Every row comes from one small tree of marks. Brackets hold a mark, then the marks that hang from it, in the order of their numbers. Every link used is in the known rows. Which tree was each row made from?
Known rows
{k_876 k_147}: [-12.9  11.8 -34.5   0.2 -15.4  -6.2 -23.3  -9.5   7.7  15.5 -12.2  31.5
  13.6  11.5 -10.7  18.4  13.2 -11.0  10.2 -18.0  -0.6]
{k_387 {k_43 k_775}}: [ -4.2   9.6  -8.3   6.4 -11.5  -1.0   2.0 -21.4  -5.4   6.7  -4.4 -31.3
  -8.1   6.4  14.5 -12.4  -6.6  -3.8  12.5  21.2 -13.2]
{k_43 k_387 {k_876 {k_222 k_735}}}: [ -0.9  14.1  14.8  -4.4 -12.7   3.5 -47.9  -8.7   2.2  -1.6  -1.6  15.0
  34.2   3.3  -4.4 -23.4  14.2  -0.7  10.1 -17.0  -1.5]
{k_354 k_43 k_876}: [ 11.8   7.2  -8.8  -3.3   1.2  -8.5  -9.2 -34.9 -24.1  -2.0   5.5  20.4
  -1.1   0.6   1.8  -5.0  -3.6  -8.0  37.4  20.0  -7.9]
{k_43 k_354 k_775}: [ -4.9  -8.5  14.6  22.5 -16.6   6.7  15.3 -20.2  24.2  -1.6   5.6  12.2
 -16.2  -1.7  17.8 -13.4  -6.8  -1.3   1.7  -7.9 -13.3]
{k_43 {k_876 k_147 {k_222 k_735}}}: [ -6.1  19.5  -5.5   0.1 -17.6   7.8 -65.0 -12.4  -0.3   9.7  -1.2  24.6
  35.5  -5.1 -19.5 -22.1  25.1 -15.7   7.0 -23.5   2.4]
{k_43 k_387 k_775}: [ -7.2  -2.5   0.2   0.1 -11.0  -1.6   3.1   2.5  16.2  -4.2 -17.4  20.4
  -7.0  16.1  28.4  -2.7  -7.7  10.6  10.2 -20.6 -14.8]
{k_43 k_354 k_387 {k_876 k_222}}: [ -1.7   0.9  20.7  18.4  -9.8  13.3 -20.5 -12.1  14.9  -3.5  19.9  21.8
  11.3  -3.0  -3.8 -37.4   1.3   4.4   4.3  -7.3  -3.2]
{k_222 k_735}: [ -3.2  13.1   5.7  -8.4 -20.4 -11.4 -24.1 -28.8   6.9   8.8 -12.8   0.9
  31.4   5.8  -4.3  27.3  19.1 -12.4  11.2  -5.8  -1.2]
{k_354 {k_43 k_387 k_876}}: [ 15.8   6.0  25.9  -0.3  -2.6  -2.7 -15.9  -4.2 -13.3   3.8   7.9  -6.5
   9.3   7.6  16.7 -19.8  12.0  -0.3  31.3   2.1  -5.3]
{k_43 {k_354 k_876} k_387}: [ -5.0  -5.8  -9.7   9.1  -1.4  -3.8   6.1 -21.8  10.6  -7.8   6.7  30.5
 -13.9   2.6   4.1   8.1 -13.9   7.1  18.0   6.6  -4.8]
{k_354 {k_43 k_387} k_876}: [ 12.5   3.1  -9.1  -8.7   3.7  -8.2  -8.1 -18.3 -18.9  -6.4   0.0  21.2
  -8.5   6.7   9.2  -1.7  -9.9   4.0  41.5  15.0  -7.1]
{k_387 {k_43 k_354 k_775 {k_876 k_147}}}: [ -1.6   1.4   5.2  22.5  -7.8  11.4 -15.2  -4.6  -6.9   9.3  12.4 -30.9
 -22.4  -9.4  12.2 -32.6  -0.8  -5.2   8.5  12.3  -7.9]
{k_43 k_387 k_775 {k_876 k_222}}: [ -3.7   4.5  16.1   6.6  -8.1  14.1 -28.3   2.1   7.3  -9.3  -3.4  28.3
   8.8   3.3  18.8 -53.3  -1.4   6.5   6.6 -26.3 -14.3]
{k_489 k_222}: [-12.0  15.2   0.1   5.7 -18.2  12.0  -2.3 -21.3  33.0   0.0  -3.9  31.6
  26.2  20.3   4.1 -12.3   2.8  -8.9  -3.7  13.8   0.5]
{k_387 {k_43 {k_354 {k_876 k_147}} k_775}}: [ -5.6  -0.6 -21.7  14.8  -6.8   6.2  -2.5 -16.9  -6.8   1.5   5.7 -13.8
 -34.0  -7.7   7.6 -16.7 -16.2  -1.0  18.5  25.1  -9.9]
{k_354 k_876}: [ -6.8  10.6 -23.8  -0.9   1.0 -12.8  -7.0 -44.3  -7.5  -2.2  -2.9  38.4
   8.2   2.0  -6.6  10.1  -1.7 -12.2  19.5   6.9  -7.7]
{k_758 k_147}: [-20.1   0.9 -25.0  -3.7 -20.8 -17.5  24.2 -26.4   0.1  10.8 -11.8   9.7
  -8.8  12.2  17.3  15.8   9.8 -11.1  14.0  -8.3  -3.3]
{k_354 {k_43 k_387}}: [ 11.4   2.9   8.0  -6.5 -10.3  -6.2  -3.2  -6.8  -3.1   4.3  -1.2   0.0
   4.9  15.8  14.1   0.8   1.2   4.6  31.1   5.4  -6.1]
{k_147 k_758}: [ -4.4  11.2 -14.1  -0.1 -13.9 -22.0  16.1 -25.3  24.0   4.5  -9.7  17.8
   5.4  13.1  -5.4  22.4   2.6  -8.1  -7.4 -18.7  -5.6]
{k_354 k_43}: [ 11.6   7.9   8.3  -0.5 -11.4  -5.5  -2.0 -24.5  -6.9   9.0   4.2  -2.3
  10.9   9.7   5.6  -2.6   6.3  -7.6  26.6  10.5  -5.9]
{k_387 {k_43 k_354}}: [ -3.0   6.1  -4.0  16.2 -13.0  -1.6   9.5 -33.0   0.7  10.4  14.4 -36.8
  -6.1   1.4  -3.0   0.1  -4.6  -6.6  11.3  35.6  -4.9]

Which tree is each row?
[  0.4  -3.0  28.7  18.1  -3.0   2.5  -5.3  -7.9  11.6  -0.6  17.4   6.8
   1.4   0.2  10.1 -15.0   7.8   1.0   7.9  -6.3  -3.1]
{k_43 k_354 k_387 k_876}
[  2.4   8.1  15.8  20.8  -5.6   1.6  -3.2 -28.8  -7.4   9.4  23.5 -41.9
  -2.6  -6.7   0.5 -20.1   4.0 -11.5  10.1  32.8  -4.3]
{k_387 {k_43 k_354 k_876}}
[ -5.3 -13.2  13.8  15.8 -12.9   7.5  14.2   0.8  26.3  -6.4  -0.8  14.7
 -23.8   6.2  27.6  -9.6 -13.8  14.6   5.4 -12.5 -12.6]
{k_43 k_354 k_387 k_775}
[ -7.2   0.6   2.6   3.8  -3.5   5.6 -29.9  23.6   3.3   0.9 -12.7  25.5
  -6.9   6.2  25.3 -23.9   8.1   4.6  13.5 -38.0  -9.8]
{k_43 k_387 k_775 {k_876 k_147}}
[-13.7  19.4 -34.6  -9.1 -30.1   7.9 -59.6 -11.2  10.7  11.7 -14.9  33.1
  34.3   3.7 -28.9  -1.2  13.0  -8.7   6.4 -21.8   3.7]
{k_876 k_147 {k_222 k_735}}
[ 15.9   2.9  35.0   7.3  -5.7   4.5 -12.4  -9.5 -12.4   2.5   7.3  -5.4
  -0.4  -1.9  25.9 -38.4   9.1  -7.2  25.7  -2.1 -12.4]
{k_354 {k_43 k_775 k_876}}
[ -5.9   9.5  -6.0  -0.3  -2.9  -3.4 -35.9  10.6   1.6   7.6  -5.0  23.1
  11.8   9.3   3.9  -4.4  17.9  -2.5  15.1 -26.2  -1.1]
{k_43 k_387 {k_876 k_147}}
[  9.5   0.4 -11.1  -5.5  -3.1  10.1 -19.1 -10.1 -14.1 -15.4  -2.7  36.2
 -12.8   1.4  14.0 -41.8 -22.8  12.8  34.9   5.0 -14.0]
{k_354 {k_43 k_387 k_775} {k_876 k_222}}
[ 13.5   5.2   4.3  -3.8  -4.8  -6.5 -20.7  14.3  -4.4   6.7  -0.7   4.7
  -3.6   8.6  11.1  -9.3  11.0   2.5  23.9 -16.9  -2.1]
{k_354 {k_43 k_387 {k_876 {k_147 k_758}}}}
[ -2.2  -1.1  -5.8  16.6  -4.9   4.5  10.4 -29.0  -6.9  -1.8   9.9 -23.9
 -29.4  -7.0  11.5 -18.7 -18.6  -0.8  16.4  32.6 -13.3]
{k_387 {k_43 {k_354 k_876} k_775}}
[-14.2  16.5 -49.9  -2.8 -24.0  -1.5 -28.6  -8.8  25.8   7.9 -13.5  47.5
  13.5   9.6 -30.3  -4.3   0.2  -4.5  -6.9 -32.0  -0.2]
{k_876 {k_147 k_758} k_222}
[ -7.3 -10.8  -5.3  12.9  -6.8  14.4   1.8 -10.1  16.2 -17.7   3.4  42.6
 -25.8  -3.1  14.8 -31.2 -27.7  16.2  12.1  -5.9 -13.5]
{k_43 {k_354 {k_876 k_222}} k_387 k_775}
[-10.5  17.8 -40.3 -11.4 -30.4  -1.7 -45.3  -4.9  22.4   8.3 -19.7  35.1
  21.5   4.9 -30.5   7.4   8.1  -5.6  -5.6 -34.0   4.0]
{k_876 {k_147 k_758} {k_222 k_735}}
[ -4.5  -2.5   7.1  16.4  -5.8   5.3 -23.4  10.0  11.5   5.6  10.6  19.4
  -4.5  -0.3   3.9  -9.6  11.5   1.4  10.3 -17.3   1.0]
{k_43 k_354 k_387 {k_876 k_147}}
[  0.8  11.3  10.8  11.2  -4.2   1.2 -10.3 -17.0 -14.6   4.6   4.8 -36.6
  -4.6  -1.3  17.0 -32.6   3.6  -8.9  11.6  16.5 -12.5]
{k_387 {k_43 k_775 k_876}}
[ -4.2   2.0   7.9  22.9  -8.0   5.2 -24.1 -11.6   8.4  10.3  18.3  17.1
   2.9  -7.8  -5.7 -14.7  18.9 -13.7   4.6 -11.6   0.4]
{k_43 k_354 {k_876 k_147}}
[  4.4   4.8 -30.8  -2.1  -8.5  13.9 -38.4 -10.9 -17.0  -5.9  -3.1  46.7
 -13.1  -5.2  -0.6 -41.3 -13.7   0.4  33.5  -0.8 -10.5]
{k_354 {k_43 k_775} {k_876 k_147 k_222}}
[ 13.7   9.0   7.2   1.4  -6.8  -5.9 -21.4  -2.4  -7.1  10.3   5.1   3.6
   2.9   1.7   2.7 -13.8  16.3 -11.0  19.9 -11.0  -1.5]
{k_354 {k_43 {k_876 {k_147 k_758}}}}
[ 16.7  -2.0  33.4   2.3  -2.9   4.7 -13.5   5.6  -9.9  -1.9   2.0  -3.1
  -7.2   5.0  33.6 -34.0   4.2   5.5  29.3  -7.7 -11.9]
{k_354 {k_43 k_387 k_775 k_876}}
[ 14.3   8.7  19.0  -0.2  -7.7   6.9 -28.0  -6.3 -11.5   0.8   9.6   5.5
  17.1   5.6   4.0 -39.6   6.7   1.9  26.7   0.7  -5.6]
{k_354 {k_43 k_387 {k_876 k_222}}}
[ -7.5   8.7 -33.0  13.3 -10.0   6.9 -15.6 -28.9  -7.8   4.9  13.4  -8.8
 -12.2  -6.2 -18.0 -17.2 -14.0  -4.4  15.2  33.5  -3.3]
{k_387 {k_43 {k_354 {k_876 k_147 k_222}}}}
[ -9.7  14.9 -49.5 -11.6 -14.0  -5.8 -43.2 -20.8   3.5  -1.9 -13.4  52.3
   7.8  -2.8 -28.0   7.0  -4.2  -7.2   8.4 -19.2   0.9]
{k_354 {k_876 {k_147 k_758} {k_222 k_735}}}
[ -6.7  14.6  -7.6  -6.4 -14.2   8.3 -65.3  10.1   2.4   4.9  -8.4  25.7
  28.6   3.2 -11.0 -19.4  18.0  -0.3  11.0 -30.0   2.9]
{k_43 k_387 {k_876 k_147 {k_222 k_735}}}
[ -4.7   6.8 -28.1  12.3  -5.3  -0.8  -4.8 -26.8  -9.9   6.7  11.5 -16.4
 -18.2  -4.6  -9.8  -0.5 -10.0  -6.3  18.9  34.6  -3.5]
{k_387 {k_43 {k_354 {k_876 k_147}}}}
[ -1.1  21.4  -2.1   8.5  -9.2   3.6 -26.7 -29.8 -15.7   8.2  13.3 -27.6
  19.7  -1.1 -10.9 -36.9   5.3 -11.6  10.4  24.9  -5.8]
{k_387 {k_43 {k_876 k_222}}}
[ -1.0  14.4   5.2  11.3  -8.9  10.7 -22.8 -19.8 -12.8   2.8   7.3 -25.3
   3.5  -4.2   6.5 -51.7  -1.8  -6.8  10.0  16.3 -12.6]
{k_387 {k_43 k_775 {k_876 k_222}}}
[ -4.5 -10.9  16.0  19.4  -6.3  14.3 -17.5  22.3  14.5  -0.9   3.5  20.1
 -24.0  -4.2  24.9 -28.9   2.1   9.0   9.4 -32.1  -7.9]
{k_43 k_354 k_387 k_775 {k_876 k_147}}
